What can hang from each mark
Q_420: Q_435 Q_894
Q_340: Q_130 Q_679
Q_292: Q_340 Q_894
Q_679: Q_340
Q_435: Q_420 Q_679
Q_46: Q_340 Q_894
Q_894: Q_46 Q_130 Q_292 Q_420

Known rows, with every way that one mark hangs from another
Q_420{Q_435{Q_679} Q_894{Q_292}}: [ 17  10   7  11  -9 -16  15 -24 -17 -16   1   5  21  20 -16 -26   0  -1
  25]
Q_46{Q_340{Q_130 Q_679} Q_894{Q_292 Q_420}}: [-14 -26 -24 -14   3  21   8   9  41  19 -32 -20   5  30 -11   9  20  -4
 -16]
Q_420{Q_435 Q_894{Q_46 Q_292}}: [  6  15  11  18  -3 -17  24  -4 -14 -31   0  -2  29  -8 -20 -35  15 -20
  19]
Q_292{Q_340{Q_679} Q_894{Q_130}}: [-20  11   7  -4  -8   1 -41 -22 -37 -11  -8 -21  -3   3  31   0  -3  14
 -13]
Q_46{Q_340{Q_130} Q_894}: [ -1 -28 -31 -12 -13  -1  14  31  22  -2 -25 -14  18  67 -29  12   9  27
  -8]
Q_46{Q_340 Q_894{Q_130 Q_292 Q_420{Q_435{Q_679}}}}: [ 12 -11   9   1   2   3  20   7  32  30 -20  -8 -12  26 -26  12  11 -10
 -22]
Q_435{Q_679{Q_340{Q_130}}}: [ -7 -17 -26   2  -9   2  -9  -6  -7   2  19  21  -3  19   5   8 -31  32
  21]
Q_292{Q_894{Q_46}}: [  1   6  10  -5 -18 -13  -5  19 -20 -39   8  -1   6 -18  15   3  -8  17
   3]
Q_292{Q_894}: [  9   8   6 -13 -23  -3 -10  13 -23 -29   2  -7   1   2  13   4  -7  34
   6]
Q_435{Q_420{Q_894}}: [ 33   2 -15  -3  14  -8  -3   4 -30  -7   0   5  14  31  -1   2   7  23
  17]
Q_292{Q_340{Q_679} Q_894{Q_46 Q_130 Q_420{Q_435}}}: [-25  13  23   1   8 -10 -30 -24 -30 -19   0  -7 -11 -33  37  -5  -5 -24
 -18]
Q_435{Q_679{Q_340}}: [  9 -14 -18   6 -13  -6  -6  -2 -19  -2  22  17  -9  20   6   9 -32  38
  18]
Q_46{Q_340}: [  9  -9 -20  -5 -21 -11   9  18  12  -6  -4  -6  13  44 -15   3  -9  37
   8]
Q_894{Q_130 Q_292{Q_340} Q_420{Q_435}}: [-17  28  29   3  11  20 -14 -25   9  40   6   3 -29 -45   2  -8   4 -30
 -11]
Q_435{Q_420{Q_894} Q_679}: [ 38  -9 -14  -3  13 -22  -8 -16 -30   0  10  24   9  42   8  12 -16  25
  20]
Q_46{Q_340{Q_679} Q_894{Q_130 Q_292 Q_420}}: [  2 -18  -9  -3   4  22  11   7  37  30 -29 -28  -8  24 -12  13  24 -11
 -24]
Q_292{Q_894{Q_46{Q_340{Q_679}}}}: [ -2  -1   3  -3 -15 -17  -2  13  -8 -37  -3  -7  12  -3  14   2  -6  14
  -1]
Q_46{Q_340{Q_679} Q_894}: [ 15 -35 -35  -8 -16  -7  15  25  10 -10 -31 -30  12  72 -13   9  11  27
  -8]
Q_435{Q_420}: [ 27  -5 -22 -12  10 -11  -7  12 -19   5   2  13  -7  23   8  12  -9  31
  16]
Q_679{Q_340}: [  2  -3 -20  12  -7  10   0  18 -23  -8  12   0  -6   5  -4  -2  -9  36
  13]

Rows
[  1   0   4   4   8  16   3 -14  10  20  17  15 -29 -11   2   3 -14 -15
  10]
Q_894{Q_130 Q_420{Q_435{Q_679{Q_340}}}}
[ -9  11  12  18   1 -29   5 -28 -21 -22   6  13  29   1 -11 -30  -3 -21
  14]
Q_420{Q_435{Q_679} Q_894{Q_46 Q_292{Q_340{Q_130}}}}
[-18 -14 -18  13  -3   1   9   8  30   1   1  -7  10   2  -2   2  -2 -15
   0]
Q_894{Q_46{Q_340{Q_679}} Q_130}
[ 33  -7 -10   2  18 -13 -10 -21 -22  13   9  22   5  38   6  14 -12  16
  17]
Q_435{Q_420{Q_894{Q_130}} Q_679}
[ -9   5  18  -1   2 -10  -3   1 -13 -30  13  17  -7 -34  19   0 -15  -7
   3]
Q_292{Q_894{Q_46 Q_420{Q_435{Q_679{Q_340{Q_130}}}}}}
[ -6 -15  -9 -13   0  15  12  20  37  20 -22 -10   5  24 -24  13  17   3
 -19]
Q_46{Q_340{Q_130} Q_894{Q_292 Q_420}}
[ 24  -6 -19   4  20 -17   2   2 -19 -12  -5   3  22  28   2   0   8   9
  12]
Q_435{Q_420{Q_894{Q_46{Q_340{Q_679}}}}}
[-18  26  25  -1   8  34 -23 -19  11  46  13  -2 -26 -50   8   5   5 -19
 -18]
Q_894{Q_130 Q_292{Q_340} Q_420}
[-17  20  28   5   9 -14  -3  -7  -4   1  17  15 -14 -66  10 -14  -7 -34
 -11]
Q_894{Q_46 Q_292{Q_340} Q_420{Q_435}}
[-33  16  24  14  21  10  -8 -25  16  25   9   5 -21 -71  15 -12   3 -60
 -15]
Q_894{Q_46 Q_130 Q_292{Q_340{Q_679}} Q_420{Q_435}}
[  5  21   7   7 -11   5  -7  -8 -28 -12   3 -17  28   7 -11 -16  17  14
   5]
Q_420{Q_894{Q_292{Q_340}}}
[  0  -3   4 -12  -1   5   0  11  -7   8 -11  -8 -12   2  -8   2  11  -2
 -15]
Q_46{Q_894{Q_292{Q_340{Q_130}} Q_420{Q_435}}}
[-31   7 -12  -7  -8  14 -25 -14  -1  16  -5  -8   3 -12  11  -9   0  10
   2]
Q_894{Q_292{Q_340{Q_130 Q_679}}}
[ 12  -1   9  -9  -4  -1   3  13 -14   5  -9 -10 -16   2  -7   3  10   1
 -17]
Q_46{Q_894{Q_292{Q_340} Q_420{Q_435}}}
[  2  14  20 -11  -7  20 -13   2  -5  -6   7  -5 -14 -22  17  12   0   5
  -4]
Q_292{Q_894{Q_130 Q_420}}
[ -7  10   3  22   1  12  11  -7  12  -3  -3 -18  34  -5 -16 -15  25 -20
   1]
Q_420{Q_894{Q_46{Q_340{Q_679}} Q_130 Q_292}}
[ -9  18  17  -3   5  45  -5  -7  32  45  12  -1 -26 -51   2   7   9 -21
  -5]
Q_894{Q_130 Q_292 Q_420}
[ -8   9  10  -2   7  14   1 -16  15  22  12  21 -23 -37   3  -7 -11 -13
  11]
Q_894{Q_292 Q_420{Q_435{Q_679{Q_340{Q_130}}}}}
[-11   4   3   8 -10 -11  12  17  25   2   5   4  12 -27 -10  -4  -2  -3
  -3]
Q_894{Q_46{Q_340} Q_292}
[-10   1   9   8  10   6  14   4  19   0  20  13 -16 -42   3  -2  -5 -42
   4]
Q_894{Q_46 Q_130 Q_420{Q_435}}
[-12 -14  -4  -1   6 -21  16   0  27 -13  15  28   1 -10   1  -2 -23 -24
   8]
Q_894{Q_46{Q_340{Q_130}} Q_420{Q_435{Q_679}}}
[ 28  -1 -12   4  18 -20   4   8 -21 -11   0   8  22  25  -5   2   6  12
  10]
Q_435{Q_420{Q_894{Q_46{Q_340}}}}
[-11   1  10  -7   0 -12   1   2   4 -32  -3   4   3 -18  16  -4  -6 -11
   0]
Q_292{Q_894{Q_46{Q_340{Q_130 Q_679}} Q_420{Q_435}}}
[  3 -17  -7   0   6  13  18   2  36  26 -33 -24 -10  27 -16   4  22 -18
 -19]
Q_46{Q_340{Q_679} Q_894{Q_130 Q_292 Q_420{Q_435}}}
[  6 -11  -1  -5   2  11  11  11   3  11  -7   1 -17   1 -11   6   6  -2
  -7]
Q_46{Q_894{Q_292 Q_420{Q_435{Q_679{Q_340{Q_130}}}}}}
[  3   7  19  -7  -8 -10  -1  15  -5 -30   8   2   1 -24  15   8  -7   4
  -8]
Q_292{Q_894{Q_46{Q_340} Q_420}}
